Known rows, with every way that one mark hangs from another
lotodur{rekofog{lusa}}: -2.173 -1.311 0.873 0.092 0.273 -2.488 1.342 -3.077 1.569 5.345 -3.676
 -0.121 -5.504 2.272 0.809 -1.793 0.330 -1.574 2.712 -2.345 -2.841
 -2.153 1.934 4.336 0.671
pige{lusa noroneb}: -0.210 -0.128 0.692 0.695 1.478 1.240 -0.365 0.077 1.247 3.128 -3.607
 -0.554 -8.120 2.388 5.429 -0.529 -0.506 -0.726 1.075 -0.601 -1.114
 -0.675 1.086 -2.095 -2.224
pige{zopo}: 1.710 1.962 0.251 -3.648 1.544 -0.712 0.363 -0.924 -2.056 0.597 -0.686
 -0.211 -4.454 -0.160 1.707 -1.890 -2.051 -0.853 0.054 -0.066 -0.768
 -0.263 1.620 0.342 -0.636
kalus{miper{noroneb{pige rekofog}}}: 1.399 -2.596 -0.804 -0.673 -0.369 1.604 0.228 2.373 -0.458 -3.490 0.151
 0.118 2.062 -0.327 0.803 2.102 0.476 -0.115 2.394 -5.169 0.064 0.574
 0.295 2.022 0.925
rekofog{lusa noroneb{pige{zopo{miper}}}}: -1.998 1.287 1.320 -1.190 2.118 -2.267 0.400 0.270 -2.157 1.886 3.074
 0.533 2.515 -3.476 -4.313 -0.167 -0.046 1.244 -2.621 3.198 0.391 -1.644
 -1.539 0.645 1.166
miper{kalus noroneb{pige rekofog{lusa}}}: -1.511 -2.086 -1.321 -0.806 -2.650 0.023 0.355 -1.655 1.896 -4.592
 -0.383 0.230 6.912 2.425 -3.468 1.119 2.735 0.688 0.124 -1.307 2.760
 1.635 0.074 3.544 2.850
miper{kalus noroneb{pige rekofog}}: 0.674 -0.865 -1.910 -0.112 -2.698 0.278 -0.387 1.164 1.587 -4.900 0.213
 0.152 5.791 2.228 -0.605 1.463 0.881 1.184 0.491 -2.084 2.301 1.727
 -0.060 1.627 1.386
noroneb{pige rekofog}: 0.562 0.841 -1.181 -2.205 -0.802 2.194 0.405 -0.744 -0.564 -1.078 0.123
 0.194 -1.230 1.248 -0.299 0.810 0.440 -0.071 2.712 -4.518 -0.026 -1.367
 0.885 2.943 -0.501
pige{lusa noroneb{rekofog} zopo{miper}}: 1.103 -1.186 0.460 1.469 0.365 2.828 -0.112 -0.796 0.021 0.444 -0.539
 -0.101 -2.187 -2.283 4.511 -0.391 -0.200 0.409 0.045 3.501 -0.712 0.262
 -1.252 -5.485 -3.048
miper{noroneb{pige rekofog}}: 1.463 -1.128 -1.720 -0.541 -1.832 1.003 -0.399 -0.105 -0.463 -1.578
 0.719 0.662 3.935 1.014 -0.677 0.715 0.967 0.346 1.098 -4.623 0.138
 1.371 -0.137 2.527 0.486
noroneb{rekofog{lusa}}: -0.439 -2.062 -0.407 -2.966 -0.938 0.813 1.284 -3.849 0.875 -0.475
 -1.665 1.023 -2.214 1.127 -1.374 -1.199 1.815 0.165 1.692 -3.558 -1.450
 -0.622 0.857 3.230 0.551
miper{kalus noroneb{pige{zopo} rekofog}}: 1.276 0.187 -1.541 -1.048 -1.905 0.435 -0.486 -0.060 -0.483 -6.509 1.248
 -0.254 7.038 0.614 -1.582 0.794 -0.150 0.757 -0.641 1.149 3.769 3.095
 0.354 0.085 1.869
lotodur{rekofog{noroneb{pige}}}: -1.561 1.128 0.390 2.431 0.470 -3.548 -0.343 1.819 0.773 3.279 -0.436
 0.085 -3.262 1.345 -0.630 0.562 -1.576 0.462 2.289 -2.219 -1.174 -1.782
 0.528 2.580 1.241
rekofog{lusa noroneb{pige{zopo}}}: -2.285 1.692 0.961 -2.550 2.049 -1.801 0.168 -1.242 -2.292 -0.493 1.568
 0.354 0.377 -0.553 -5.318 -0.292 -0.174 0.073 -1.818 1.784 1.567 -0.467
 0.526 2.430 2.803
zopo{pige{lusa}}: -1.269 2.046 1.085 1.154 0.545 1.405 -0.236 -0.528 0.944 5.025 -1.709
 0.465 -6.254 1.514 0.436 -1.593 -0.241 -3.013 0.521 0.107 -2.177 -1.713
 0.870 -1.608 -2.870
lotodur{rekofog{lusa noroneb{pige{zopo}}}}: -3.417 0.583 1.203 0.772 1.416 -3.133 0.327 -1.916 -1.087 1.819 0.202
 -0.280 -0.626 0.216 -4.700 -0.328 -0.556 -0.478 0.465 1.815 0.507
 -1.075 1.006 3.225 3.308
kalus{miper{noroneb{pige{lusa} rekofog}}}: 0.682 -2.595 -0.353 1.576 -0.350 2.905 -0.238 3.274 0.821 -2.210 0.694
 -0.437 -0.315 -0.094 0.258 2.953 1.098 -0.921 0.605 -5.001 -0.743 0.159
 -0.213 -0.031 0.478
noroneb{rekofog}: 1.900 -0.843 -0.977 -2.425 -1.173 0.736 0.510 -1.386 0.517 -0.921 -1.267
 0.872 -3.474 0.845 1.595 -0.775 0.012 0.348 2.452 -4.316 -1.637 -0.596
 0.794 1.463 -0.941
miper{kalus}: 0.594 1.436 -0.105 -2.035 0.066 -1.977 0.537 0.904 2.004 -1.144 -2.371
 -0.149 -3.934 2.879 2.665 -0.487 -1.194 0.603 0.421 -0.636 0.234 -0.943
 1.610 0.804 -0.614
kalus{miper{noroneb{pige rekofog{lusa}}}}: -0.757 -4.036 -0.225 -1.369 -0.161 1.444 0.947 -0.575 -0.219 -3.139
 -0.190 0.334 3.127 0.002 -2.700 1.791 2.401 -0.495 2.156 -4.334 0.369
 0.287 0.488 3.648 2.476

Rows
-0.364 3.547 0.388 -1.168 1.983 2.034 -0.297 0.703 -2.053 1.583 1.097
 -1.598 -4.653 0.837 -0.786 0.485 -0.745 -2.270 -1.167 -0.091 0.236
 -1.186 1.399 0.375 -0.553 -> noroneb{pige{lusa zopo}}
-2.693 1.345 0.780 4.675 0.570 -2.111 -0.785 2.877 1.985 4.336 0.111
 -0.494 -5.529 1.811 -0.853 1.238 -0.721 -0.522 0.358 -2.318 -2.103
 -2.287 -0.079 0.958 0.762 -> lotodur{rekofog{noroneb{pige{lusa}}}}
-1.208 0.136 -0.432 -3.875 0.102 2.428 0.915 -4.429 -2.458 -2.349 0.843
 -0.161 1.665 -0.193 -4.464 -0.132 1.402 -0.937 1.131 -0.546 1.855
 -0.435 1.364 3.240 1.485 -> noroneb{pige{zopo} rekofog{lusa}}
-0.382 3.053 0.710 0.276 1.105 -3.110 -0.303 3.845 -0.475 -2.051 2.988
 -0.049 3.205 -2.452 -1.522 0.899 -1.860 2.670 -2.756 5.028 2.559 -0.739
 -1.403 -2.208 0.534 -> rekofog{noroneb{pige{zopo{miper{kalus}}}}}
-0.181 1.892 -0.268 1.024 0.149 -0.027 -1.056 2.436 0.094 -2.033 1.079
 -1.585 2.794 1.861 -0.621 1.271 -0.226 -0.847 -3.954 2.198 2.502 1.908
 0.375 -1.164 1.199 -> miper{kalus noroneb{pige{lusa zopo}}}
1.450 1.977 0.513 -1.619 0.742 -2.071 0.491 1.340 0.070 -0.620 0.344
 -0.448 -0.281 -1.477 2.502 -0.928 -1.960 1.258 -1.707 3.829 0.523
 -0.765 -0.285 -2.195 -1.486 -> pige{zopo{miper{kalus}}}
1.167 -1.180 -0.112 -0.085 -0.639 0.731 0.322 -0.729 0.472 -4.399 -1.393
 0.125 2.036 -1.579 4.116 -0.309 -1.083 2.082 1.347 5.668 2.607 1.164
 -0.530 -5.019 -1.957 -> pige{noroneb{rekofog} zopo{miper{kalus}}}
0.736 1.931 -0.738 -1.319 0.171 -1.424 -0.632 1.375 -1.115 -3.233 0.764
 -0.952 5.000 1.459 -0.303 0.307 -1.133 -0.056 -1.888 2.115 3.474 2.339
 0.987 0.541 1.577 -> miper{kalus noroneb{pige{zopo}}}
2.988 0.155 0.239 -0.586 0.724 -2.398 -0.180 1.061 -1.487 2.237 1.174
 0.331 2.591 -3.174 2.417 -1.903 -1.086 0.756 -2.377 1.743 -2.016 1.248
 -1.624 -1.893 -1.263 -> pige{zopo{miper{noroneb}}}
1.377 -3.041 0.015 -0.995 -1.319 -0.647 0.560 -2.853 -0.701 -0.091 1.050
 1.250 6.326 -3.438 -1.433 -1.630 1.761 1.011 -1.912 1.303 -1.267 2.152
 -2.051 -0.359 0.432 -> pige{zopo{miper{noroneb{rekofog{lusa}}}}}
-0.216 -1.539 -0.877 -2.308 -0.792 1.249 0.189 -3.769 -2.173 -2.754
 1.310 0.252 6.495 -0.352 -4.729 -0.271 1.991 -0.417 -0.581 -0.426 1.646
 2.450 0.202 2.951 2.627 -> miper{noroneb{pige{zopo} rekofog{lusa}}}
-0.174 -0.402 -1.463 2.450 -2.593 1.431 -0.888 2.271 2.731 -3.634 0.191
 -0.527 3.182 2.626 -1.233 2.127 1.597 0.376 -1.377 -1.862 1.450 1.598
 -0.600 -0.071 1.004 -> miper{kalus noroneb{pige{lusa} rekofog}}
-1.133 1.781 0.710 1.414 1.261 -3.411 -0.477 1.077 -1.301 1.260 0.723
 -0.353 -1.794 0.002 -1.835 -0.124 -2.605 -0.249 0.866 0.848 0.094
 -0.646 0.932 1.441 1.758 -> lotodur{rekofog{noroneb{pige{zopo}}}}
-2.087 2.047 1.082 3.720 1.217 -1.879 -0.855 2.016 -0.254 2.602 1.064
 -1.081 -4.789 0.239 -1.853 0.791 -1.710 -1.172 -0.898 1.168 -0.838
 -1.038 0.213 -0.554 1.657 -> lotodur{rekofog{noroneb{pige{lusa zopo}}}}
1.363 0.305 0.920 -1.168 2.241 -0.550 0.191 -0.594 -1.817 2.345 -1.462
 -0.148 -1.920 -2.177 5.719 -1.657 -1.897 0.705 0.975 4.053 0.096 -0.195
 -0.151 -3.838 -2.971 -> pige{noroneb zopo{miper}}
-0.506 -2.523 0.185 -2.789 0.331 1.876 0.789 -5.923 -1.302 -2.503 -2.594
 0.484 -0.513 0.236 0.515 -1.639 0.695 -0.476 2.245 2.660 1.728 1.793
 1.509 -0.496 0.469 -> pige{noroneb{rekofog{lusa}} zopo}
2.185 0.387 0.651 1.620 0.740 -1.078 -0.703 2.092 -0.352 3.780 1.498
 -0.199 0.317 -2.627 2.394 -1.185 -0.522 -0.115 -3.874 1.667 -2.940
 0.824 -2.108 -3.740 -1.686 -> pige{lusa zopo{miper{noroneb}}}
1.424 -1.904 -0.193 2.470 -2.466 0.201 -0.144 -0.482 1.046 2.461 0.228
 2.471 5.899 -3.055 0.611 -1.802 0.820 0.422 1.008 0.204 -2.256 0.964
 -2.522 -2.195 -2.889 -> zopo{miper{noroneb{rekofog}} pige}
-0.323 0.590 1.206 1.916 1.514 0.109 -0.244 1.520 1.364 0.368 -1.565
 -1.244 -2.932 -0.368 5.351 -0.181 -1.331 0.622 -1.622 7.109 1.450 0.080
 -0.470 -6.459 -2.635 -> pige{lusa noroneb zopo{miper{kalus}}}
0.618 -5.288 0.100 -1.468 -0.599 0.198 1.194 -1.084 1.131 -2.380 -1.609
 1.157 0.641 -0.689 -0.570 0.201 1.952 -0.156 1.519 -4.391 -1.410 0.944
 0.230 2.259 1.910 -> kalus{miper{noroneb{rekofog{lusa}}}}
0.161 1.748 -0.551 -0.972 0.156 4.055 -0.182 -0.725 -1.442 -1.349 1.567
 -0.927 -2.367 0.217 -1.698 0.954 0.252 -1.359 -0.172 -1.174 0.562
 -0.488 0.582 -0.225 -0.208 -> noroneb{pige{lusa zopo} rekofog}
-1.096 1.845 1.540 2.704 0.639 0.878 0.001 0.913 1.189 7.190 -0.393
 0.638 -4.180 -1.468 1.178 -1.394 0.167 -1.549 -0.246 1.603 -3.407
 -2.947 -1.230 -3.197 -4.458 -> zopo{miper pige{lusa}}
-0.151 3.207 0.764 0.118 2.187 1.611 -0.189 1.885 -1.889 3.682 2.441
 -1.278 -2.327 -1.832 0.372 0.610 -0.556 -0.882 -2.140 1.515 -0.824
 -2.559 -0.730 -1.584 -2.075 -> noroneb{pige{lusa zopo{miper}}}
-1.326 -1.249 0.536 2.603 -0.960 4.095 -0.460 -2.645 1.530 1.308 -3.087
 1.003 -3.733 1.350 2.181 -0.906 0.582 -1.779 3.192 1.537 -0.236 0.275
 0.377 -4.052 -3.306 -> zopo{pige{lusa noroneb{rekofog}}}
-2.474 -1.545 1.238 1.538 0.223 -4.960 0.668 -1.521 2.303 3.775 -2.187
 0.990 -4.163 1.179 -1.585 -1.554 -0.121 0.639 1.074 -1.225 -2.688
 -1.487 0.465 2.965 2.160 -> lotodur{rekofog{lusa noroneb}}
0.202 0.605 0.955 -0.282 2.355 1.455 -0.510 -0.830 -0.767 1.335 -2.328
 -0.954 -6.670 1.288 4.275 -0.994 -1.356 -1.305 -0.030 2.892 0.201 0.547
 1.372 -3.671 -1.661 -> pige{lusa noroneb zopo}
0.471 1.556 -0.090 0.540 0.119 3.394 -0.004 0.677 -1.388 0.508 3.167
 -0.761 -0.418 -2.850 -1.030 1.349 0.547 -0.280 -0.856 0.349 -0.768
 -1.440 -1.395 -1.950 -1.853 -> noroneb{pige{lusa zopo{miper}} rekofog}
-0.961 1.341 1.039 2.939 1.231 -3.711 -0.143 2.371 -1.102 3.356 2.186
 -0.098 0.278 -3.004 -0.944 0.071 -2.111 0.859 0.144 2.437 -0.930 -2.042
 -1.286 -0.464 0.263 -> lotodur{rekofog{noroneb{pige{zopo{miper}}}}}
-1.657 -0.665 -0.680 -2.878 -0.535 2.277 1.032 -3.176 -0.430 -0.861
 -0.120 0.205 0.227 1.455 -3.209 0.422 2.450 -0.243 2.345 -3.945 0.224
 -1.643 1.101 4.697 1.109 -> noroneb{pige rekofog{lusa}}
2.212 -2.049 -1.505 -0.081 -3.078 -1.270 -0.082 0.353 2.826 -4.506
 -1.276 0.918 3.590 1.844 1.721 -0.186 0.251 1.688 -0.092 -1.789 0.681
 2.650 -0.217 0.074 0.625 -> miper{kalus noroneb{rekofog}}
0.041 1.044 -0.922 -0.362 -0.696 -1.796 -0.413 2.564 0.940 -1.829 -0.626
 -0.491 3.547 2.909 0.897 0.761 -0.228 0.498 -0.568 -1.095 2.137 1.023
 0.585 1.904 1.127 -> miper{kalus noroneb{pige}}
0.385 0.806 -0.012 2.819 0.268 0.038 -0.749 3.782 0.472 5.181 1.677
 -0.449 1.369 -0.837 1.402 1.037 0.916 0.237 -2.572 -2.031 -2.155 -1.064
 -2.238 -0.348 -1.555 -> zopo{miper{noroneb{pige{lusa}}}}
1.090 0.144 -0.992 0.709 -1.012 2.760 -1.058 0.001 -1.123 -1.784 2.178
 -0.483 2.618 -0.144 -1.816 0.828 0.766 -0.881 -1.560 -1.320 0.452 2.210
 -0.438 -0.581 0.732 -> miper{noroneb{pige{lusa zopo} rekofog}}
2.243 -2.242 -1.124 1.377 -2.878 -1.530 0.025 1.819 3.101 -2.403 -0.087
 1.203 5.440 -0.945 2.573 -0.063 0.587 2.841 -0.639 -0.600 -0.532 1.429
 -2.374 -1.736 -0.927 -> zopo{miper{kalus noroneb{rekofog}}}
